What can hang from each mark
keve: gupo rini
sefe: keve konon tezi
gupo: keve konon
konon: gupo rini sefe
rini: keve konon

In the rows, 100 means zero.
Known rows, with every way that one mark hangs from another
konon{gupo rini sefe}: |  65 |  90 | 106 |  78 |  67 |  94 | 109 | 132 | 120 | 111 |  94 | 133 | 113 | 108 |  75 |  68 | 110 |  62 |  85 | 113 |  99 | 109 | 114 |  93 |  70 |  94 |  91 | 149 |  86 | 117 |  84 | 103 | 106 | 116 | 101 | 125 |  99 |  78 |  88 |  92 | 141 | 100 |  98 | 126 |  93 | 106 |  82 | 125 | 100 |
gupo{keve{rini{konon{sefe{tezi}}}}}: |  80 | 106 |  94 |  91 | 116 |  89 |  85 |  82 | 111 | 109 |  91 |  69 | 117 |  94 |  90 |  81 | 110 |  69 |  77 | 119 | 112 |  79 | 123 | 101 |  84 | 100 |  89 | 115 |  68 | 164 | 121 | 113 | 104 |  68 | 111 | 110 | 101 |  81 |  99 |  79 |  96 |  78 |  93 |  98 |  92 |  95 | 103 | 107 |  78 |
konon{sefe{keve{rini} tezi}}: |  87 | 103 |  96 |  87 |  88 |  83 |  91 | 114 | 114 | 113 | 114 |  78 | 120 | 100 |  97 |  87 | 131 |  75 | 118 | 119 | 111 | 102 | 119 |  99 |  85 |  95 | 102 | 125 |  66 | 150 |  93 | 113 |  98 | 122 | 104 | 115 | 104 | 105 | 105 |  79 |  90 |  91 | 112 | 109 |  97 | 103 |  89 | 121 |  87 |
sefe{konon tezi}: |  99 | 120 |  93 |  87 | 102 |  77 | 102 | 111 | 110 | 121 | 139 |  77 | 117 | 107 | 104 |  84 | 125 |  91 | 127 | 129 | 108 |  89 | 110 |  96 | 102 |  92 | 101 | 126 |  92 | 130 | 113 |  94 |  99 | 113 | 103 |  99 | 106 |  79 | 111 |  75 |  87 |  97 | 105 | 114 | 111 | 104 | 121 | 119 |  73 |
gupo{keve konon{sefe{tezi}}}: |  85 | 105 | 103 |  87 |  87 |  84 |  74 |  78 | 112 | 140 | 101 |  39 |  97 |  76 |  79 |  41 |  98 |  75 |  77 | 133 | 115 |  88 | 112 |  92 |  79 |  95 |  80 | 126 |  80 | 170 | 122 | 110 | 115 |  94 |  99 | 115 | 105 |  71 | 107 |  87 | 112 |  84 |  91 | 104 | 103 |  88 |  71 | 119 |  76 |
keve{rini}: |  86 | 104 | 108 |  91 | 116 |  98 |  96 | 105 | 112 |  93 |  89 | 102 | 110 | 106 |  83 |  96 |  94 |  88 |  90 | 100 | 120 |  91 | 120 | 104 |  84 |  99 |  97 | 106 |  77 | 122 | 100 | 110 | 102 |  61 | 109 | 102 | 111 | 103 |  94 |  86 |  83 |  81 | 105 | 104 |  83 | 108 | 119 | 102 | 102 |
konon{gupo sefe{tezi}}: |  88 |  96 |  95 |  77 |  71 |  89 |  92 | 119 | 117 | 130 | 109 | 107 | 117 | 102 |  88 |  79 | 114 |  77 | 111 | 131 |  95 | 103 | 106 |  92 |  82 |  86 |  94 | 144 | 101 | 125 |  80 |  96 | 101 | 122 | 104 | 116 | 101 |  83 |  96 |  89 | 141 |  94 |  99 | 120 | 102 | 105 |  95 | 136 |  90 |
gupo{keve konon{rini sefe{tezi}}}: |  73 | 102 | 102 |  87 |  81 |  83 |  84 |  87 | 114 | 131 | 103 |  51 |  99 |  82 |  70 |  37 | 100 |  64 |  70 | 125 | 114 |  90 | 118 |  98 |  73 |  99 |  84 | 135 |  70 | 174 | 124 | 112 | 119 |  96 |  93 | 125 | 104 |  62 | 105 |  84 | 122 |  91 | 100 | 110 |  98 |  84 |  68 | 116 |  74 |
sefe{keve konon{rini}}: |  87 | 117 | 110 |  91 |  92 |  76 | 113 | 125 | 111 | 102 | 135 |  86 | 112 | 114 |  98 |  78 | 141 |  80 | 103 | 110 | 118 | 104 | 121 |  91 |  92 | 105 |  96 | 120 |  68 | 132 | 114 | 103 | 101 | 106 | 105 | 107 | 100 |  97 | 105 |  73 |  62 | 101 | 110 | 128 | 106 | 104 |  63 | 104 |  74 |
keve{gupo{konon}}: |  76 | 107 | 106 |  88 | 114 |  80 |  92 |  93 | 104 | 112 |  75 |  93 |  92 |  99 |  82 |  72 |  85 | 100 |  81 | 120 | 118 |  89 | 117 |  93 |  78 |  94 | 103 | 113 | 113 | 130 | 104 | 102 | 107 | 104 | 100 |  83 | 112 |  87 | 100 |  94 | 116 |  84 |  88 | 113 |  98 |  88 |  82 | 104 | 104 |
sefe{keve konon{gupo rini}}: |  89 | 116 | 111 |  84 |  84 |  74 | 111 | 133 | 112 | 103 | 134 |  99 | 112 | 118 |  89 |  74 | 142 |  78 | 103 | 118 | 110 | 111 | 124 |  85 |  87 | 105 |  97 | 127 |  81 | 118 | 104 |  96 | 105 | 102 | 107 | 106 |  98 |  97 |  99 |  71 |  83 | 102 | 113 | 134 | 107 | 108 |  48 | 114 |  62 |
rini{keve konon{gupo sefe}}: |  80 | 101 | 104 |  86 |  84 |  82 |  85 |  96 | 109 | 104 | 100 | 122 | 114 |  97 | 101 |  89 | 123 |  72 |  72 | 117 |  94 |  84 | 123 |  87 |  99 |  92 |  83 | 134 |  81 | 131 | 107 |  99 | 110 |  93 | 116 | 103 |  86 |  97 |  82 |  86 | 143 |  85 |  72 | 120 | 102 | 101 |  97 | 122 |  88 |
keve{gupo rini}: |  65 | 104 | 109 |  86 | 134 |  89 | 100 | 100 | 107 |  87 |  75 | 108 | 112 | 113 |  85 |  96 |  84 |  97 |  86 | 106 | 119 |  92 | 126 | 107 |  76 | 101 | 112 | 101 |  96 | 128 |  97 | 112 |  97 |  89 | 107 |  86 | 117 |  96 |  94 |  82 |  99 |  80 |  96 | 104 |  82 | 101 | 110 |  98 | 106 |
gupo{keve{rini} konon{sefe{tezi}}}: |  72 | 106 | 106 |  85 | 102 |  89 |  71 |  80 | 115 | 126 |  94 |  40 | 104 |  81 |  72 |  48 |  96 |  74 |  71 | 119 | 119 |  81 | 124 |  99 |  72 |  98 |  85 | 122 |  69 | 178 | 122 | 118 | 115 |  61 |  98 | 109 | 110 |  75 | 103 |  80 | 104 |  78 |  97 | 101 |  96 |  93 |  87 | 118 |  72 |
gupo{konon}: |  94 | 108 | 107 |  91 |  92 |  88 |  88 |  94 | 111 | 122 |  83 |  74 |  85 |  91 |  83 |  66 |  94 |  89 |  79 | 114 | 121 |  88 | 111 |  89 |  86 |  91 |  90 | 121 |  96 | 127 | 115 | 100 | 113 |  81 | 104 |  97 | 108 |  93 | 101 | 101 | 102 |  86 |  96 | 112 |  99 |  97 |  91 | 109 | 100 |
sefe{keve konon{rini} tezi}: |  97 | 122 |  93 |  88 |  86 |  66 | 106 | 119 | 110 | 110 | 159 |  69 | 120 | 113 | 100 |  80 | 149 |  78 | 132 | 126 | 112 | 103 | 122 |  99 | 102 | 102 | 106 | 122 |  69 | 136 | 115 |  98 | 102 | 130 | 101 | 109 | 103 |  91 | 114 |  61 |  69 | 106 | 127 | 125 | 110 | 102 |  67 | 112 |  59 |

Rows
|  73 |  92 |  92 |  75 |  62 |  88 | 104 | 128 | 119 | 117 | 112 | 120 | 120 | 108 |  76 |  75 | 113 |  61 | 101 | 122 |  94 | 105 | 112 |  99 |  76 |  90 |  97 | 150 |  86 | 125 |  85 | 100 | 103 | 131 | 100 | 127 | 101 |  68 |  94 |  84 | 144 | 104 | 109 | 125 |  96 | 104 |  86 | 126 |  86 | -> konon{gupo rini sefe{tezi}}
|  60 | 105 |  96 |  85 | 130 |  77 |  93 | 104 | 109 |  93 |  69 | 110 | 123 | 113 |  96 |  98 | 107 |  84 |  98 | 117 | 105 |  79 | 129 | 107 |  79 |  92 | 116 | 129 |  93 | 154 | 103 | 114 |  99 | 103 | 107 |  84 | 104 |  83 |  93 |  82 | 123 |  78 |  81 | 101 |  93 |  97 | 133 | 109 |  94 | -> keve{gupo rini{konon{sefe{tezi}}}}
|  72 | 103 | 112 |  87 |  99 |  80 |  84 |  81 | 102 | 103 | 101 |  91 | 104 |  90 |  92 |  71 |  92 |  93 |  69 | 116 | 111 |  91 | 122 |  95 |  90 |  99 |  90 | 115 |  85 | 143 | 109 | 106 | 111 | 110 | 105 |  96 | 103 |  94 |  91 |  84 | 123 |  87 |  85 | 115 |  98 |  89 |  77 | 110 |  99 | -> rini{keve{gupo{konon{sefe}}}}
|  68 |  99 | 115 |  88 |  71 |  86 |  91 |  96 | 115 | 112 | 102 |  85 | 100 |  85 |  75 |  53 | 101 |  71 |  64 | 105 | 112 |  89 | 122 |  96 |  82 |  97 |  84 | 137 |  67 | 146 | 116 | 113 | 120 |  91 |  96 | 116 | 101 |  81 |  93 |  90 | 125 |  92 |  92 | 116 |  97 |  95 |  80 | 112 |  94 | -> gupo{konon{rini{keve} sefe}}
|  84 | 107 | 106 |  87 |  85 |  78 |  79 | 103 | 114 | 121 | 100 |  55 | 102 |  92 |  85 |  61 | 119 |  79 |  94 | 120 | 116 |  92 | 120 |  94 |  83 |  93 |  96 | 133 |  78 | 158 | 107 | 112 | 114 |  91 | 100 | 106 | 107 |  95 | 104 |  88 | 103 |  84 | 104 | 111 | 104 |  98 |  79 | 123 |  82 | -> gupo{konon{sefe{keve{rini} tezi}}}
|  85 | 101 |  99 |  76 |  78 |  82 |  85 | 122 | 116 | 115 | 118 |  93 | 121 | 109 |  87 |  78 | 128 |  74 | 114 | 125 | 103 | 110 | 120 |  92 |  79 |  94 | 100 | 135 |  86 | 136 |  74 | 107 |  99 | 102 | 110 | 113 | 102 |  99 |  98 |  77 | 115 |  89 | 110 | 120 | 100 | 107 |  73 | 132 |  77 | -> konon{gupo sefe{keve{rini} tezi}}
|  88 | 107 |  94 |  93 |  87 |  75 |  85 |  84 | 106 | 108 | 114 |  99 | 119 |  91 | 111 |  97 | 129 |  72 |  89 | 123 |  97 |  76 | 123 |  97 | 106 |  93 |  89 | 132 |  69 | 152 | 121 | 102 | 106 | 108 | 113 | 108 |  88 |  94 |  95 |  83 | 126 |  88 |  83 | 108 | 104 |  93 | 112 | 117 |  86 | -> rini{keve konon{sefe{tezi}}}
|  67 | 105 | 103 |  91 | 108 |  73 |  90 |  85 | 104 |  96 |  88 | 116 | 117 |  98 | 109 |  94 | 115 |  82 |  73 | 118 |  99 |  79 | 125 |  96 |  97 |  95 |  96 | 128 |  82 | 151 | 117 | 107 | 105 | 119 | 110 |  92 |  89 |  95 |  87 |  82 | 135 |  84 |  66 | 110 |  99 |  91 | 104 | 111 |  99 | -> rini{keve{gupo} konon{sefe}}
|  89 | 115 |  94 |  86 | 113 |  65 |  79 |  96 | 104 | 101 | 115 |  57 | 107 | 105 |  90 |  85 | 110 |  95 | 110 | 128 | 120 |  96 | 133 | 102 |  87 | 100 | 114 | 107 |  90 | 156 | 101 | 108 | 106 | 103 | 106 |  87 | 114 | 105 | 108 |  68 |  86 |  84 | 119 | 112 |  97 |  91 |  60 | 109 |  72 | -> sefe{keve{gupo{konon} rini} tezi}
|  72 | 102 | 103 |  84 | 108 |  90 |  94 | 113 | 118 | 100 |  72 | 118 | 115 | 110 |  87 |  94 | 112 |  73 |  80 | 108 | 104 |  84 | 124 |  94 |  79 |  91 | 100 | 133 |  85 | 128 | 103 | 112 | 105 |  58 | 111 |  96 |  99 |  90 |  84 |  91 | 125 |  79 |  80 | 108 |  92 | 111 | 128 | 117 |  94 | -> keve{rini{konon{gupo sefe}}}
|  56 | 100 | 109 |  84 |  96 |  81 |  98 | 105 | 110 | 110 |  74 | 100 | 101 | 101 |  78 |  62 |  90 |  83 |  78 | 120 | 113 |  95 | 119 |  98 |  70 |  94 | 104 | 137 |  99 | 142 | 106 | 109 | 109 | 125 |  94 |  97 | 108 |  68 |  94 |  93 | 132 |  90 |  85 | 115 |  97 |  89 |  83 | 109 | 106 | -> keve{gupo{konon{rini sefe}}}
|  79 | 104 | 115 |  90 |  90 |  91 |  78 |  82 | 112 | 134 |  83 |  54 |  93 |  77 |  80 |  40 |  96 |  75 |  60 | 120 | 119 |  90 | 114 |  88 |  72 |  97 |  78 | 127 |  80 | 164 | 125 | 109 | 114 |  79 | 100 | 114 | 103 |  74 | 102 |  94 | 110 |  83 |  84 | 106 | 101 |  89 |  71 | 118 |  87 | -> gupo{keve konon{sefe}}
| 101 | 118 |  90 |  80 |  99 |  78 |  95 | 107 | 109 | 129 | 146 |  72 | 118 | 105 |  93 |  72 | 121 |  87 | 111 | 137 | 103 |  95 | 114 |  91 |  97 |  95 |  90 | 124 | 101 | 134 | 111 |  90 | 105 |  99 | 105 | 102 | 106 |  73 | 107 |  69 | 101 |  93 | 107 | 121 | 111 | 104 |  87 | 128 |  53 | -> sefe{konon{gupo{keve}} tezi}
|  72 |  95 |  94 |  77 |  57 |  83 |  96 | 115 | 115 | 106 | 134 | 120 | 125 | 101 |  79 |  73 | 115 |  60 |  93 | 121 |  93 | 105 | 120 | 100 |  85 |  95 |  90 | 144 |  74 | 133 |  89 | 101 | 108 | 125 | 103 | 130 |  99 |  78 |  89 |  74 | 147 | 103 | 111 | 127 |  94 | 102 |  69 | 128 |  80 | -> konon{gupo rini{keve} sefe{tezi}}
|  80 | 106 | 108 |  92 |  95 |  87 |  89 |  79 | 110 | 118 |  95 |  58 |  89 |  83 |  63 |  42 |  92 |  72 |  53 | 115 | 124 |  88 | 121 |  94 |  77 | 103 |  79 | 113 |  75 | 154 | 132 | 105 | 118 |  66 |  99 | 117 | 107 |  75 | 102 |  84 |  97 |  87 | 101 | 112 |  92 |  86 |  60 |  98 |  81 | -> gupo{keve konon{rini}}
|  60 |  97 |  96 |  83 |  81 |  80 | 100 | 100 | 108 | 100 | 124 | 104 | 127 |  98 |  88 |  79 | 106 |  70 |  96 | 117 |  99 |  98 | 123 | 109 |  87 |  98 | 101 | 133 |  68 | 147 | 102 | 109 | 102 | 151 |  97 | 122 | 101 |  78 |  96 |  71 | 129 | 102 | 103 | 119 |  93 |  94 |  86 | 114 |  93 | -> konon{rini{keve{gupo}} sefe{tezi}}
|  86 | 107 | 102 |  96 |  92 |  77 |  94 | 109 | 112 | 114 |  81 | 101 | 107 | 101 | 110 |  94 | 143 |  69 |  96 | 123 | 105 |  86 | 117 |  87 |  92 |  92 |  96 | 134 |  80 | 141 | 118 | 105 | 101 | 107 | 111 | 105 |  89 | 101 |  98 |  97 | 107 |  86 |  79 | 109 | 104 |  98 | 100 | 116 |  96 | -> rini{konon{sefe{keve}}}
|  74 | 103 | 102 |  86 |  67 |  80 |  87 |  95 | 113 | 117 | 113 |  74 | 103 |  87 |  77 |  59 | 106 |  69 |  80 | 112 | 109 |  89 | 123 |  99 |  87 |  95 |  87 | 141 |  70 | 155 | 119 | 108 | 122 | 113 |  95 | 118 | 102 |  76 |  99 |  83 | 126 |  95 | 101 | 117 | 100 |  93 |  78 | 115 |  85 | -> gupo{konon{rini{keve} sefe{tezi}}}
|  90 | 113 |  89 |  87 |  91 |  64 |  89 |  97 | 104 | 111 | 123 |  61 | 103 | 103 |  90 |  77 | 119 |  89 | 111 | 134 | 115 | 100 | 125 |  99 |  90 | 100 | 114 | 113 |  94 | 149 | 105 | 100 | 105 | 137 | 102 |  99 | 110 |  95 | 112 |  72 |  95 |  96 | 120 | 118 | 101 |  85 |  40 | 110 |  77 | -> sefe{keve{gupo{konon{rini}}} tezi}
|  95 | 111 | 101 |  98 | 110 |  80 |  93 | 108 | 108 |  90 |  92 |  88 | 107 | 109 | 102 | 101 | 128 |  79 |  93 | 108 | 120 |  91 | 129 |  95 |  93 | 102 | 104 | 102 |  70 | 136 | 109 | 109 | 100 |  69 | 116 |  95 | 100 | 121 |  97 |  81 |  70 |  81 | 104 | 109 |  91 | 103 |  86 | 103 |  87 | -> sefe{keve{rini{konon}}}
|  81 | 120 |  93 |  85 | 100 |  68 | 107 | 106 | 106 |  99 | 156 |  91 | 126 | 109 |  97 |  82 | 117 |  85 | 112 | 121 | 105 |  89 | 126 | 106 | 101 | 101 | 101 | 124 |  80 | 139 | 116 | 101 | 105 | 130 |  99 | 103 | 104 |  75 | 104 |  58 |  97 | 102 | 112 | 120 | 105 |  97 |  98 | 111 |  66 | -> sefe{konon{rini{keve{gupo}}} tezi}
|  76 | 105 | 104 |  92 | 120 |  94 |  90 |  88 | 111 | 106 |  79 |  81 | 114 |  94 |  88 |  78 | 105 |  70 |  67 | 112 | 115 |  80 | 125 |  97 |  81 | 102 |  87 | 109 |  65 | 154 | 120 | 115 | 103 |  54 | 111 | 107 | 100 |  86 |  95 |  83 |  96 |  77 |  86 | 100 |  88 |  97 | 106 | 103 |  86 | -> gupo{keve{rini{konon{sefe}}}}
|  81 | 116 | 106 |  89 |  95 |  83 | 114 | 108 | 110 |  96 | 140 | 100 | 116 | 106 |  90 |  79 | 116 |  79 |  88 | 107 | 111 |  91 | 122 |  98 |  96 | 105 |  88 | 121 |  66 | 121 | 124 | 101 | 109 | 100 | 103 | 106 | 100 |  85 |  97 |  71 |  85 | 100 | 101 | 124 | 100 | 106 |  99 | 105 |  83 | -> sefe{konon{rini{keve}}}
|  83 | 106 | 104 |  87 | 117 |  90 |  94 | 107 | 113 |  95 |  74 | 113 | 110 | 111 |  91 | 102 | 106 |  77 |  79 | 107 | 109 |  81 | 128 |  96 |  86 |  94 |  97 | 117 |  88 | 122 | 101 | 106 | 108 |  47 | 115 |  90 | 103 | 100 |  86 |  89 | 110 |  79 |  91 | 108 |  89 | 109 | 122 | 109 |  90 | -> keve{rini{konon{gupo}}}
|  56 | 104 | 105 |  81 | 121 |  82 |  84 |  95 | 111 | 102 |  78 |  83 | 111 | 103 |  81 |  73 |  86 |  93 |  88 | 117 | 115 |  85 | 125 | 105 |  68 |  93 | 109 | 128 |  98 | 159 |  99 | 118 | 108 |  97 |  97 |  85 | 116 |  76 |  96 |  84 | 120 |  79 |  91 | 108 |  93 |  95 | 112 | 114 |  94 | -> keve{gupo{konon{sefe{tezi}}} rini}
| 101 | 117 | 111 |  84 |  93 |  76 | 105 | 124 | 110 | 113 | 133 |  91 | 109 | 114 | 101 |  77 | 141 |  90 | 105 | 124 | 112 | 109 | 116 |  80 |  93 |  99 |  93 | 121 |  91 | 116 | 101 |  94 | 101 |  91 | 111 |  96 |  99 | 106 | 101 |  75 |  77 |  94 | 102 | 130 | 112 | 111 |  59 | 120 |  68 | -> sefe{keve konon{gupo}}
|  79 | 111 |  99 |  95 | 116 |  71 |  92 |  77 |  99 |  90 |  96 | 114 | 109 | 101 | 105 | 107 | 109 |  90 |  73 | 118 | 104 |  76 | 130 |  97 | 103 |  99 |  98 | 109 |  87 | 135 | 122 | 102 | 105 |  97 | 115 |  85 |  94 |  99 |  89 |  82 | 121 |  84 |  79 | 112 |  96 |  90 |  98 | 100 |  95 | -> rini{keve{gupo} konon}
|  82 | 108 |  91 |  91 | 100 |  67 |  92 | 103 | 108 | 113 |  90 |  96 | 116 | 104 | 110 |  94 | 140 |  75 | 115 | 135 | 101 |  87 | 119 |  94 |  95 |  90 | 108 | 134 |  90 | 150 | 111 | 104 | 100 | 136 | 108 |  98 |  93 |  88 | 103 |  86 | 118 |  87 |  85 | 110 | 107 |  91 |  99 | 118 |  87 | -> rini{konon{sefe{keve{gupo} tezi}}}
